In the rows, zero is written as 128.
Known rows, with every step that occurs:
L -> B -> G -> R -> C: [ 38 164  96 108 120 167 159 140 138 109 151  87  89 157 112 121 124 135
  72 183 113  65  88  94 108  61 143 141 118 129  89 102 130 160 133 142
  68 119 164 137  63 106 143  95 210 136 143 124 131 104 165 106 115 139
 107 131 144 117 157 146 114 135 123 120 102  93 137 153]
R -> C -> B -> G: [ 23 153  93 116 109 152 163 132 140 104 126 112  94 158 122 111 102 143
 121 163 135  58  84  91 112  90 121 153 133 125  93 115 154 176 143 128
  71 111 153 142  50 130 136  96 167 135 130 130 118 130 144 119 103  71
  99 156 133 116 144 147 113 135 137 119 106 115 140 113]
G -> B: [ 68 149 104 113 106 138 153 116 151 137  94 137  97 146 127  98  89 134
  89 135 156 131  95  92  95 155  98 134 135 123  97 111 127 139 121 133
  81 107 147 129 113 105 140  92 199 134 156 138 164 155 161  91 117 104
 123 138 136 117 164 143  90 139 152 129 118 125 134  69]
C -> U -> W -> B -> L: [ 75 177 106  85  92 128 147 153 127 143 130  98  98 134 128 126  90 171
 117 130 163 136  99 122 129 109 125 121 115 135 107 113  83 180 102 142
  92 117 132 146 128  76 145  72 184 138 140  82 194 193 154 144 106  96
 119 121 145 105 162 127 103 146 156 124  98 138 144  43]
L -> B -> G -> R: [ 81 173 111 102 119 167 155 138 137 121 145  84  90 154 112 116 129 137
  80 180 118  51  90  95 107  75 125 113 126 119  92 102 133 141 122 144
  77 124 157 133 129 107 148  89 216 131 151 126 131 118 154 103 129 134
 123 139 142 117 141 150 123 134 128 114  97  93 130 154]
G -> R -> C: [ 39 153  86 103 108 152 150 117 138 110 121 134 101 154 113 137 103 140
  88 163 140 133  82  92 101  71 115 139 129 131 104 111 117 145 135 141
  62 112 155 142  65  94 135  94 205 136 151 121 154 128 167 125 127 131
 108 135 144 109 157 143  85 141 133 126 106  96 140  99]
B -> G -> U -> W: [ 69 177  99  52 105 147 162 166 135 138 120  81 109 146 124 133 119 152
 111 146 163  81  94  88 110  72 113 139 113 128  87 109 131 146 121 149
  75 112 139 140 112  98 142  95 159 113 170 218 119 156 154 146 109 108
 117 121 134 116 168 143 120 124 144 113 121 108 127 112]
L -> B -> G -> U -> W: [ 84 186 109  43 107 148 159 170 140 123 141  82  96 146 122 122 129 149
  95 151 141  74  86  90 109  72 130 128 105 109  87 102 146 152 115 153
  74 128 150 134 107 100 150  90 151 119 167 215  90 138 156 119 111 122
 117 118 135 120 154 139 124 131 142 112 114 110 120 165]
G -> U -> W: [ 75 176 102  44  98 133 154 158 146 124 110 123 110 136 121 138 111 150
 113 130 171 144  94  90 101  72 100 122 115 123  94 107 133 138 110 147
  74 115 142 135 110  79 146  92 146 116 172 216 121 169 162 141 115 110
 121 120 138 114 158 135 105 132 151 121 119 115 128 118]
L -> B -> G -> R -> C -> U: [ 47 170 102 106 126 174 158 139 136 108 140  76 101 160 114 125 123 144
  64 172 109  70  86  92 109  70 134 140 124 121  93 102 131 174 136 156
  74 126 163 134  80  79 142  96 218 123 149  55 174 110 171 102 118 134
 103 130 152 116 161 144 109 138 127 119 102  98 142 151]
U -> W -> R -> C: [ 49 148  90  81  71 138 157 153 137 123 111 123 104 123 120 145 107 152
 126 146 156 141  97  90  91  50 112 140 126 131 102 105  99 161 129 141
  50 105 141 123  35  90 137  92 167 122 151 140 169 140 170 142 138 138
 107 111 145 116 169 143  91 138  99 124 129  55 133 105]
U -> W -> B: [ 72 176 106  82  76 134 149 145 143 134 133 103  90 129 128 120 106 142
 125 146 160 125  98  86  99  80  95 134 129 137  97 105  96 143 125 135
  73 117 130 138 117  96 138  83 178 122 160 158 148 179 158 144 105 105
 119 122 132 114 153 131 107 138 157 123  98 124 131  64]
G -> U: [ 73 149 107  75 115 131 147 121 152 104 118 135 109 145 122 124 117 148
 113 123 157 134  95  97  91 104 107 136 121 129  92 112 128 132 112 147
  79 117 151 137 120  93 141  96 171 137 161 186 103 158 164 115 117 105
 122 152 135 113 152 142  95 132 154 122 119 117 131 107]
R -> C -> U -> W: [ 42 174  92  83  92 143 154 152 152 119 106 114 114 140 129 151 104 151
 124 138 155 142  88  92 102  88 103 152 127 124 104 100 128 177 129 143
  65 119 150 138  57  67 140  99 154 114 164  80 217 149 176 147 111 113
  99 109 148 117 172 137  99 146 143 124 121 115 139 111]
W -> B -> G: [ 66 161 106 124 101 150 153 116 134 126 136  60  91 148 130  95 126 148
 126 159 142  52 102  82 105 122 110 143 129 146  90 112  79 157 129 139
  78 114 137 144 121 120 136  84 204 135 136 148 124 163 151 138 108  97
 120 160 137 114 151 136 125 126 157 120  95 124 130  53]
W -> R: [ 78 133 100 114  99 135 150 114 143 110 111 130 102 128 117 107 109 144
 136 131 152 120 111  91  92  97  98 119 133 128  99 111 104 142 123 138
  65 107 144 121 109  99 144  90 204 136 158 121 140 154 164 103 152 123
 127 157 143 119 149 137 103 139 113 124 126  68 136 101]
L -> B -> G: [ 79 165 115 109 111 159 155 143 136 108 135  77  85 151 118 105 127 141
 117 154 121  45  94  97 102 119 121 141 127 119  89 105 139 157 124 133
  87 122 156 131 108 117 148  93 180 130 145 141 126 127 156  96 114 119
 119 147 142 118 152 145 126 142 144 115 103 116 134 169]
C -> B -> G -> U -> W: [ 65 185 107  47 109 137 159 164 133 127 126 118 104 148 125 122 116 150
 106 148 161  81  87  88 121  56 112 122 114 122  92 113 162 155 123 145
  73 120 141 139 117 116 146  95 143 119 166 210  89 159 137 138 111  59
 116 134 123 115 137 149 115 130 144 115 112 104 126 125]
R -> C -> U: [ 41 150  95 121 114 150 152 121 149  99 105 119 115 145 124 130 107 150
 126 129 141 129  88  98  97 118 110 153 135 129  96 103 121 173 132 137
  78 110 154 141  67  77 137  96 176 132 155  55 192 138 177 119 108 116
  99 144 149 120 165 141  95 147 142 128 113 122 149 108]

Rows:
[ 23 151  94  75 126 143 156 128 137 103 127 121 104 158 119 108 110 149
 102 141 132  81  87  86 107  66 130 153 118 121  88 112 149 169 136 146
  71 118 152 143  58 124 142  94 158 138 146 183  70 138 149 119 102  68
  99 162 134 116 155 149  99 124 136 121 115 115 138 111]  R -> C -> B -> G -> U
[ 39 154  90  46  94 118 158 151 142 104 122 171 110 130 122 121 104 154
 100 136 160 158  92  82 106  13 125 126 111 111  98 106 142 157 129 150
  50 124 139 118  41  92 144  94 149 121 163 186  84 137 150 122 126  90
 100 128 135 117 149 146  82 139 102 121 133  60 132 111]  G -> U -> W -> R -> C -> B
[ 76 180 105  47  91 122 153 143 146 132 134 120 110 135 125 121 117 143
 106 136 167 144  93  86 106  69 109 128 113 133  92 112  89 135 109 150
  68 128 134 146 122  88 142  86 166 119 172 216 100 176 159 140 106  97
 119 123 135 116 156 127  99 130 161 123 106 122 129  57]  G -> U -> W -> B
[ 28 145 101 104 116 143 147 135 122 105 133 172  85 156 108 127  77 160
  80 168 139 142  77 127 132  47 146 115 125 126 112 115 136 164 120 135
  81 111 154 141  69 105 141  84 197 160 116 101 129 142 145 112 124  92
 110 142 143  98 139 145  76 148 126 130 100 100 146  93]  G -> R -> C -> B -> L
[ 29 182  95  92  86 154 161 154 134 140 131  52 109 141 136 122 118 149
 115 157 143  70  89  78 109  89 114 161 125 144  92 110  87 191 143 150
  71 118 138 143  68  85 132  89 180 115 144  91 189 152 170 163  95  97
  92 123 143 117 175 131 117 127 150 116  95 126 134  60]  R -> C -> U -> W -> B -> G
[ 69 142 113 120 103 129 138 122 131 132 137 116  81 143 123 105  90 161
 130 130 149 122 101 127 117 133 130 137 123 141 103 117  74 158 104 127
  86 110 140 149 125 101 138  71 205 159 128 124 131 180 147 122 109 104
 124 161 141 108 164 126  98 147 154 127  96 144 144  39]  W -> B -> L
[ 66 150 115 113 112 129 140 134 129 111 125 163  91 149 113 110  76 163
 125 134 150 117  93 132 128 109 126 111 122 119 109 114 151 169 104 121
  95 110 147 141 121 118 145  81 167 160 131 124 119 167 137 103 125  72
 122 160 137 106 137 141  96 151 148 130 107 121 145 104]  C -> B -> L
[ 66 155  98  82 108 142 152 115 143 127 139  72 101 152 125  97 133 147
 115 139 145  63 104  86 103 106 121 132 121 142  83 114  76 143 116 150
  78 116 141 146 128 107 144  87 202 134 149 199  75 166 156 129 101  96
 123 162 131 119 162 134 111 116 150 114 102 130 129  56]  W -> B -> G -> U
[ 43 132  88 114 101 146 155 114 143 101 110 116 115 135 127 121 108 157
 125 129 141 130 102  88  95  96 112 139 132 126  99 105  94 165 137 142
  63 112 144 120  55  70 139 101 197 132 161  46 182 137 175 114 146 125
 105 146 152 118 163 144  95 144 102 124 126  73 149 103]  W -> R -> C -> U
[ 70 161  98  41  97 133 167 158 130 123 125 122 113 129 123 112 118 158
 104 146 158  79  99  78 115  31 119 102 115 113  91 109 146 155 124 153
  58 122 138 122 112 118 152  99 167 121 160 194  80 161 131 124 131  73
 117 135 125 119 139 154 117 124 108 116 130  61 124 114]  C -> B -> G -> U -> W -> R
[ 75 168 109  49  90 118 141 153 127 144 134 127  91 138 127 124  99 167
 102 129 166 157  92 126 126  78 137 130 105 132 105 117  83 149  97 150
  87 105 130 145 119  85 144  73 175 140 144 207  98 179 148 141 112 104
 123 124 137 103 173 124  85 134 152 128 105 138 129  48]  G -> U -> W -> B -> L
[ 31 150  86 111 114 170 163 136 134 117 131  80  92 163 121 133 110 138
  94 177 131  71  84  83 101  72 125 150 124 138  91 105 118 154 144 143
  64 106 153 144  75 107 133  94 209 130 141 126 148 126 162 136 118 127
 107 130 144 109 161 144 101 129 128 120 105  84 139 101]  B -> G -> R -> C
[ 74 148 109 112 110 138 140 128 135 153  96 138  83 151 125 102  74 166
  83 134 154 140  90 132 111 172 130 131 122 128 105 116 114 157  97 130
  91 109 144 132 113  95 143  77 204 156 125 136 160 157 157  98 118 105
 126 139 142 107 173 139  83 143 147 128 117 131 138  54]  G -> B -> L
[ 49 176  89  73 101 159 155 155 145 122 118 120 113 142 120 154 108 145
  88 168 159 147  83  91 105  37 108 132 129 132 107 101 129 164 128 156
  62 119 150 138  73  60 139  98 187 112 167  65 220 145 174 149 112 121
 104  97 146 111 156 136  92 141 134 123 109  91 138 106]  G -> R -> C -> U -> W
[ 80 157  99  78  80 134 152 152 142 122 107 122 104 118 119 130 106 151
 132 147 168 130 104  87  94  69  93 111 124 126 101 104 115 141 123 138
  58 115 134 120 103  88 146  90 172 121 166 143 168 154 150 126 145 125
 125 121 140 117 151 141 101 139 115 124 129  60 133 110]  U -> W -> R
[ 33 135  94 114 101 148 159 124 133 103 127 118  96 139 123  96 110 155
 123 156 133  67 100  85 111  65 120 141 127 126  85 114 128 173 139 132
  61 113 139 125  48 126 137  95 188 135 134 111 106 129 145 114 137  80
 104 160 137 118 144 153 106 132  99 118 125  58 140 111]  W -> R -> C -> B -> G
[ 40 180  92  73  93 147 155 143 142 127 136 103 104 141 129 133 112 141
  80 167 155 141  87  76 108  35 112 131 125 138  98 102  84 164 126 162
  65 125 140 143  76  61 135  96 214 114 164  72 193 152 174 152 110 111
 105 104 143 108 156 129  92 137 147 126  90 105 142  48]  G -> R -> C -> U -> W -> B
[ 87 161  99  85  83 139 157 146 146 122  97 109 119 120 131 127 105 160
 125 135 166 129 106  89  97  77  92 103 133 123 101 103 114 157 123 150
  65 119 130 117 118  72 149  98 179 110 171  68 209 169 162 124 144 114
 119 120 146 118 148 139 108 140 111 121 125  64 137 107]  C -> U -> W -> R
[ 75 181  96  68  92 157 160 153 136 146 148  58  88 147 127 122 121 136
  88 185 154  68  94  79 112  45 105 123 122 146  93 105  90 138 126 154
  67 118 131 148 133 106 142  77 219 111 153 153 151 168 146 161 113 106
 124 114 129 108 150 140 120 122 140 113  86 101 127  52]  U -> W -> B -> G -> R
[ 33 158  96  82  85 142 164 162 132 124 122 110 101 136 122 129 103 153
 118 169 142  69  95  78 115  33 122 137 123 124  94 110 139 181 139 138
  44 116 137 124  37 121 139  94 162 120 146 136 132 129 145 131 127  86
 104 126 134 114 153 154 113 132  99 118 124  55 132 116]  U -> W -> R -> C -> B -> G
[ 81 160  98  40  98 145 159 159 131 135 114  83 112 132 124 123 128 153
 114 142 162  80 104  85 107  56 116 120 112 127  93 105 105 142 126 155
  62 118 135 124 106  99 149  91 172 114 169 200 109 149 147 144 139 116
 118 124 133 117 163 143 111 117 105 114 136  59 119 111]  B -> G -> U -> W -> R
[ 69 168 104 102 119 168 154 132 135 110 135 114  90 160 114 116 111 141
  90 175 137  55  85  85 119  61 112 110 136 130  91 110 150 152 125 141
  71 123 148 143 130 129 144  92 216 132 146 124 126 147 137 115 118  74
 125 150 135 113 127 153 120 127 137 119  98  86 138 111]  C -> B -> G -> R
[ 34 165  79 111 114 163 160 118 138 123 142  58 102 157 127 107 129 146
  86 175 125  75  93  83 111  74 128 149 128 146  85 106  69 166 146 158
  70 115 146 150  89  92 135  96 242 128 148  52 172 139 162 142 110 109
 104 141 147 111 155 135 114 125 136 113  87 106 143  43]  W -> B -> G -> R -> C -> U
[ 37 183  91  55 103 141 163 164 138 115 132 121 107 156 124 130 115 150
 102 144 151  87  78  79 119  43 127 141 108 121  88 112 161 174 130 148
  70 127 145 138  50 115 142 100 138 121 154 200  85 137 148 144  97  69
  91 124 131 113 156 149 104 129 136 116 116 109 129 120]  R -> C -> B -> G -> U -> W
